Each row was made from one path, in order. Every step used is in the known rows, and no mark comes twice. Write each row's path.
Known rows:
fugu > dekim > fuvaz > zopup: [-0.30 -3.23  3.97  2.01  0.96  0.56 -3.31  1.75  2.01  0.06 -2.24 -1.19
  2.88  2.16 -0.73  3.95 -0.05  0.64 -0.41  4.13  3.03 -0.76 -0.85 -1.55
  0.03  2.28  1.55  0.08  0.18]
daru > fugu: [-1.36 -2.17  0.45  1.97  0.36 -1.16 -1.49 -0.01  0.80  2.00  1.08 -0.58
  2.47 -0.25  1.47  0.76  1.21 -1.31  1.00 -0.35 -1.29  0.83 -0.03 -2.97
 -0.17  0.06  0.88 -1.37 -1.55]
sopi > fugu > dekim > fuvaz: [ 0.71 -3.38  3.99  2.13  0.82 -0.83 -0.44  0.04  0.49  0.79 -1.59 -0.50
  1.90  1.25 -1.47  3.75  2.73 -0.01  1.56  1.96  0.84  0.81 -2.21 -1.86
 -0.20  1.21  1.17 -1.10 -1.13]
dekim > fugu > sopi: [ 2.10 -2.40  0.75 -1.36  0.81  0.15 -0.20 -0.22 -0.33 -3.15 -2.03 -0.94
  0.46  0.85 -1.82  1.56 -0.31  0.78 -0.95 -1.07  1.53  2.13 -1.12 -0.88
  0.69  0.43 -0.72 -0.51  0.04]
dekim > fugu: [-0.34 -0.76  0.24 -0.78 -0.07  0.21 -0.78 -1.52  0.26  0.13 -1.38 -0.43
  0.97  0.95 -0.36  3.02  1.79 -0.13  1.34 -0.10  1.06  1.04  0.25 -2.91
 -0.18 -0.05 -0.79 -0.51  0.06]
zopup > fuvaz > daru > fugu: [-3.07 -2.91  1.78  3.30 -0.11  0.83 -4.55  1.61  3.57  1.94  0.11 -1.12
  4.66  1.96  1.96  2.35 -0.89 -0.87  0.20  1.76  0.16  0.50 -0.52 -3.73
  0.67  2.02  2.07 -0.74 -0.26]
fugu > dekim > fuvaz > daru: [ 1.45 -3.44  4.18  1.74  0.08  1.00 -2.11  1.87  2.94  0.99 -2.05 -1.50
  3.06  2.69 -0.01  4.88  0.54 -0.63  1.53  3.34  2.25 -1.15 -0.81 -2.58
  1.63  3.22  0.03 -0.26 -0.09]
fugu > daru: [ 2.06 -0.72  2.06  0.22 -0.34 -0.95  1.51  1.01  1.08 -0.70 -1.45  0.14
 -0.42  0.57 -1.01  2.36 -0.68  0.27  1.83  0.55  2.11 -0.81 -0.32 -0.71
 -0.34  0.21  0.04  0.00 -0.74]
sopi > fugu > dekim: [-0.74 -0.94  1.71  1.52  0.54 -0.90  0.64  0.00  0.23 -0.40 -0.16 -0.46
  0.57  0.40 -0.99  2.39  0.43 -0.06  1.94  1.31  1.21  0.15 -2.07  0.80
  0.27 -0.50  1.76 -0.67 -0.45]
sopi > fugu > daru > fuvaz > zopup: [-0.77 -4.18  2.60  2.20  0.92  0.01 -2.20  1.33  2.12 -0.93 -2.25  0.49
  3.39  0.60 -1.69  2.86 -1.55  0.35  0.69  2.14  0.42  0.96 -0.26 -0.86
 -0.22  2.00  3.02  0.18  0.55]
sopi > fuvaz: [-1.58  0.16  1.32  0.91  0.56 -0.27 -1.21 -2.46 -0.78 -0.09 -0.99 -1.24
 -0.75 -0.36  0.87  0.14 -0.12  2.53 -0.42  1.86 -0.94  0.82 -0.53  0.21
  0.69  0.51 -0.02  0.97  1.61]
zopup > fugu > dekim: [-1.59 -0.49  1.15  1.82  0.22 -0.02 -1.03  2.04  1.57 -0.43 -0.99 -1.32
  1.74  1.09  0.46  5.15 -0.74 -0.06  0.85  2.51  2.22 -1.74 -1.19  0.70
 -0.27  0.04  1.31  0.72 -1.86]
fuvaz > zopup > fugu > dekim: [-2.83 -1.11  1.73  2.40  0.47  0.83 -2.95  2.71  2.53 -0.63 -1.36 -1.62
  2.74  2.04  0.42  5.34 -2.03  0.24  0.10  3.94  3.29 -1.93 -0.93  0.86
 -0.13  0.46  2.38  0.90 -0.96]
dekim > fugu > sopi > fuvaz > daru: [ 0.06 -2.41  2.68  0.65  0.54  1.68 -2.87 -1.05  1.66 -1.61 -2.49 -2.43
  1.67  2.25  0.30  2.24 -1.89  2.01 -0.18  2.36  1.15  1.22 -0.65 -1.21
  2.86  2.29 -0.17  0.36  2.55]
dekim > fuvaz > zopup: [-1.04 -3.02  2.95  1.60  0.58  1.38 -3.48  1.02  1.79  0.43 -1.63 -0.82
  2.89  2.08 -0.53  1.71 -0.05  0.69 -1.12  3.03  1.39  0.26 -0.15 -1.63
 -0.01  2.02  1.46 -0.07  0.84]
dekim > fuvaz: [ 1.21 -2.56  2.53  0.84  0.47  0.11 -1.03  0.17  0.31  1.03 -1.40 -0.24
  1.48  0.82 -0.64  1.75  2.44  0.06  0.04  0.86 -0.25  0.56 -0.61 -2.34
 -0.50  1.53 -0.36 -0.50 -0.68]
sopi > fuvaz > zopup > fugu: [-6.17 -0.99  1.14  3.01  0.33  2.16 -4.95  0.32  2.32 -0.17 -1.15 -2.21
  3.23  1.95  1.81  2.32 -2.73  2.33 -1.56  3.72  0.33 -0.09  0.06  0.92
  0.09  0.76  2.90  1.28  1.26]
daru > fugu > dekim > fuvaz > zopup: [-0.93 -4.32  4.21  3.01  1.10 -0.08 -3.99  1.77  2.39  1.17 -1.64 -1.37
  4.18  2.04  0.05  4.50  0.65  0.00  0.19  3.97  2.35 -0.41 -0.92 -3.01
 -0.07  2.25  1.99 -0.66 -0.61]
fuvaz > daru > fugu > sopi: [ 1.17 -4.05  1.62  1.30  0.93  0.18 -1.77  1.74  1.68 -1.27 -0.34 -1.52
  2.89  1.06  0.14  0.60 -1.83 -0.38 -0.72 -0.30  0.37  1.35 -0.88 -1.44
  2.07  1.70  0.91 -1.33 -0.46]
zopup > fuvaz: [-2.27  0.25  0.86  1.33 -0.24  0.92 -2.75  1.30  1.12 -0.64 -1.04  0.12
  0.74  0.90 -0.26  0.95 -1.32  1.25 -2.29  1.26  1.14  0.21 -1.21 -0.24
 -1.41  0.71  1.35  1.39  0.28]
fuvaz > sopi > fugu > dekim: [-0.80 -0.88  0.36  1.06  0.67 -0.28 -1.02 -0.06  0.90 -0.49  0.05 -0.98
  0.59  0.89 -1.49  1.58  0.15 -0.27  2.20  2.37  1.12  0.32 -0.86  1.68
  1.07  0.93  3.19 -1.45 -0.45]

Write each row's path:
[-1.90 -1.36  1.46  1.52  1.08  0.61 -2.17 -0.81 -0.12 -2.49 -1.92 -2.25
  0.39  0.30  0.38  0.74 -2.26  3.47 -2.33  1.56 -0.60  1.72 -1.48  1.74
  0.94  0.83  0.85  1.31  0.80] | zopup > fugu > sopi > fuvaz
[-2.82 -1.46  2.81  2.63 -0.01  0.83 -2.60  1.15  2.94 -0.86 -2.27 -1.78
  2.20  2.19  0.54  4.15 -2.84  2.29  0.59  3.50  2.38 -0.80 -0.21  0.10
 -0.18  0.62  2.52  1.10  0.09] | sopi > fuvaz > zopup > fugu > daru
[ 1.83 -1.32  2.18 -0.26 -0.44 -0.85  0.74 -0.24  1.09 -0.55 -2.50 -0.44
  0.44  1.46 -1.22  4.78  0.83  0.22  2.89  0.42  3.01 -0.06 -0.23 -2.93
 -0.44  0.06 -0.52 -0.34 -0.70] | dekim > fugu > daru
[ 0.56 -2.63  2.14  1.31  0.19 -0.01 -0.51 -0.18  1.69 -0.21 -1.47 -0.68
  0.93  1.80 -2.28  1.21  0.55  0.27  2.93  1.50  0.66  1.21 -0.24 -0.39
  0.34  1.77  2.93 -1.88 -0.59] | dekim > fuvaz > sopi > fugu > daru
[-1.46 -0.95  2.14  1.44 -0.04  1.46 -2.61 -0.83  1.95  0.21 -1.12 -1.82
  1.54  1.64  1.50  1.11 -1.63  1.58  0.43  2.95  0.05 -0.16 -0.06 -0.71
  2.57  2.09  0.28  0.72  2.47] | sopi > fuvaz > daru
[-2.04 -0.85  1.73  1.61 -0.60  2.47 -3.83  2.03  3.36 -0.04 -1.19 -0.71
  2.70  2.77  0.58  1.91 -2.59  0.37 -1.07  2.59  1.81 -0.57 -0.57 -1.00
  0.90  2.17  1.46  1.01  1.45] | zopup > fuvaz > daru
[ 2.74 -4.17  2.24  0.35  0.59 -1.47 -0.14  0.55  1.00 -0.75 -3.54  1.02
  2.20 -0.53 -1.86  6.00  1.28 -0.55  2.39  0.27  0.06  0.90 -0.06 -3.58
 -1.04  2.06 -0.27  0.39 -1.65] | dekim > fugu > daru > fuvaz
[ 0.15 -1.65  1.85  0.05  1.18 -0.14 -1.46 -2.59 -0.90 -2.61 -2.62 -2.10
 -0.32  0.19 -0.61  1.36 -0.34  3.34 -1.20  0.96  0.34  2.49 -1.49 -0.52
  1.06  0.82 -0.58  0.62  1.57] | dekim > fugu > sopi > fuvaz
[ 1.24 -2.13  0.98  0.45  0.89  0.29 -3.20  0.65  1.53  0.35 -1.41 -1.31
  1.04  1.57 -1.68  2.41  1.43 -0.24  1.05  3.48  1.36 -0.41  0.76 -0.19
  0.67  3.68  2.09 -1.22 -1.42] | fugu > dekim > fuvaz > sopi
[-1.42 -3.06  1.38  2.49  0.09  0.22 -2.88  0.75  2.76  2.41  0.74 -1.23
  4.18  1.48  1.96  1.72 -0.01 -1.57  1.64  0.80 -0.56  0.34  0.35 -3.53
  1.47  1.48  1.17 -1.65 -0.51] | fuvaz > daru > fugu
[-1.47 -2.94  3.53  2.62 -0.01  1.03 -2.36  2.48  3.44 -0.14 -2.57 -1.31
  3.20  2.82 -0.32  4.95 -1.54  0.84  0.84  3.04  2.72 -1.11 -0.26 -1.21
 -0.65  1.33  2.25  0.37 -1.11] | dekim > fuvaz > zopup > fugu > daru
[ 0.30 -3.84  2.48  1.65  0.94 -0.13 -2.41  2.08  2.20 -0.95 -2.54  0.38
  2.95  0.51 -1.43  3.50 -1.93  0.28  0.10  2.51  1.19 -0.02  0.19 -1.22
 -0.44  2.45  1.92  0.86  0.09] | fugu > daru > fuvaz > zopup
[ 0.67 -3.88  1.80  1.73  0.50 -0.74 -0.79  2.22  1.81 -0.75 -2.78  0.68
  2.92 -0.52 -0.93  5.30 -0.44 -0.28  1.44  0.73 -0.77  0.14 -0.16 -1.40
 -1.29  2.01  1.29  1.13 -2.46] | zopup > fugu > daru > fuvaz
[-4.49 -2.87  1.86  3.00  0.31  2.42 -4.73  1.95  3.01  0.57 -1.47 -1.51
  4.55  2.77  0.80  3.29 -1.18  0.70 -1.28  3.18  0.64 -0.28  0.06 -0.73
 -0.45  1.51  2.75  0.30 -0.44] | dekim > fuvaz > zopup > fugu
[ 1.76 -5.52  2.93  1.76  1.17  0.30 -2.17  1.72  1.92 -0.78 -1.08 -1.70
  3.70  1.54 -0.22  1.44 -0.63 -0.30 -0.64  0.05  0.17  1.87 -1.34 -2.63
  1.80  2.53  0.61 -1.54 -0.89] | dekim > fuvaz > daru > fugu > sopi
[ 0.25 -1.32  2.18  1.20 -0.19 -0.71  1.77 -0.27  0.97 -0.42 -0.80  0.00
  0.14  0.88 -1.46  1.15 -0.31  0.39  2.72  0.00  0.92  0.88 -1.09 -0.04
  0.00 -0.60  1.80 -0.83 -0.20] | sopi > fugu > daru
[-1.71 -2.58  0.62  1.21  0.96  2.11 -2.85  2.50  1.75 -3.06 -1.34 -1.68
  2.56  1.86 -0.62  0.89 -4.03  1.55 -2.95  1.09  1.40  0.68 -0.96  2.06
  0.63  0.86  2.25  0.43 -0.08] | fuvaz > zopup > fugu > sopi
[-2.14 -1.64  2.27  2.05 -0.32  0.91 -1.85  2.50  3.28 -0.72 -1.86 -1.14
  2.51  2.42  0.05  4.07 -2.94  0.96  0.76  2.55  2.86 -1.22  0.06 -0.03
 -0.36  0.40  2.46  0.57 -0.65] | fuvaz > zopup > fugu > daru
[-4.15 -0.45 -1.04  1.55  0.25  1.70 -3.66 -0.70  1.41 -0.27  0.29 -0.50
  1.48  1.50 -1.39 -1.82 -0.82  0.75 -0.10  1.65 -1.00  2.17 -0.28  1.67
  0.29  1.46  4.85 -1.22  1.09] | zopup > fuvaz > sopi > fugu
[-1.87 -2.36  0.14  1.26  0.58  1.11 -2.39 -1.36  0.88  0.83  0.04 -0.84
  1.67  1.42 -1.67 -1.36  1.62  0.10  1.37  1.31 -1.88  2.57  0.15  0.37
  0.84  2.07  3.65 -2.45  0.23] | dekim > fuvaz > sopi > fugu
[-2.60 -0.73 -1.53  0.70  0.27  1.00 -1.86 -1.53  0.74  0.12  1.02 -0.54
  0.85  0.97 -1.28 -2.47 -0.08 -0.14  1.48  0.82 -1.65  2.04  0.48  1.79
  1.09  0.92  3.84 -2.20  0.71] | fuvaz > sopi > fugu
[ 0.11 -2.02  2.50  0.98  0.58  1.44 -2.31 -0.32  1.64 -1.73 -1.77 -2.16
  1.28  1.72  0.47  0.65 -2.81  2.19 -0.87  2.43  0.56  0.75 -0.82  0.24
  3.07  2.44  0.31  0.70  2.43] | fugu > sopi > fuvaz > daru
[-1.83 -2.17  2.25  1.72  0.52  2.18 -3.33  0.33  2.49 -1.58 -1.98 -2.71
  2.34  2.31  1.10  1.64 -3.30  2.25 -1.08  2.75  0.38  0.51 -0.73  0.43
  2.82  2.32  0.94  1.01  1.84] | zopup > fugu > sopi > fuvaz > daru
[-0.46 -1.92  0.10  0.56  0.68  1.18 -1.01  1.90  0.78 -2.93 -1.05 -1.25
  1.41  0.93 -0.54  0.69 -2.66  1.06 -2.22 -0.32  0.41  1.03 -1.20  1.85
  0.33  0.37  1.12  0.30 -0.88] | zopup > fugu > sopi
[ 0.66 -2.19 -1.76 -0.24  0.94  0.44 -3.32  0.58  0.99 -0.44 -0.99  0.16
  1.37 -0.58 -1.51  0.38  0.07 -0.77  0.51  1.60 -1.79  0.88  1.84  0.47
  0.52  3.95  2.35 -0.55 -1.03] | daru > fuvaz > sopi
[ 2.14 -2.81  3.93  1.31  0.86 -0.87 -0.55  1.06  0.57  0.63 -2.16 -0.58
  1.30  0.94 -1.08  4.62  2.45 -0.02  0.82  2.31  1.77 -0.54 -1.50 -2.10
 -0.40  1.74 -0.32 -0.22 -1.63] | fugu > dekim > fuvaz
[-3.27 -0.85  1.81  1.76  0.71  0.97 -3.72 -1.08  0.99 -0.61 -1.22 -1.58
  1.20  0.97  0.65  0.32 -2.07  2.82 -1.50  3.77  0.86  0.35 -0.09  0.29
  0.85  1.21  1.80  0.99  2.70] | sopi > fuvaz > zopup
[-0.18 -3.03  3.55  2.31  0.67 -0.05 -1.92  1.73  1.60  0.75 -2.30 -1.20
  2.82  1.66 -0.35  5.88  1.76  0.02  0.58  2.82  1.58 -0.79 -1.45 -1.81
 -0.71  1.72  0.73  0.01 -2.32] | zopup > fugu > dekim > fuvaz
[ 0.57 -3.20  1.28  1.43  1.07 -0.25 -4.02  0.72  1.92  1.25 -1.01 -1.62
  2.34  1.32 -0.77  2.76  2.13 -0.99  1.65  3.37  0.64  0.08  0.63 -1.60
  0.57  3.71  2.53 -2.03 -2.22] | daru > fugu > dekim > fuvaz > sopi
[-0.08 -1.17  0.83  0.90 -0.10 -0.13  0.01 -0.32  1.63 -0.55 -0.64 -0.44
  0.22  1.39 -1.85  0.35 -0.73  0.33  2.94  1.07  0.85  0.99  0.09  0.84
  0.66  0.85  3.24 -1.57 -0.29] | fuvaz > sopi > fugu > daru
[-0.94 -3.41  1.22  1.45  1.11  0.46 -3.27  1.45  1.57 -0.56 -1.63  0.42
  3.23  0.00 -0.79  1.97 -1.39  0.15 -0.99  2.13 -0.22  0.41  0.31 -0.82
 -0.19  2.40  1.87  0.75  0.66] | daru > fuvaz > zopup
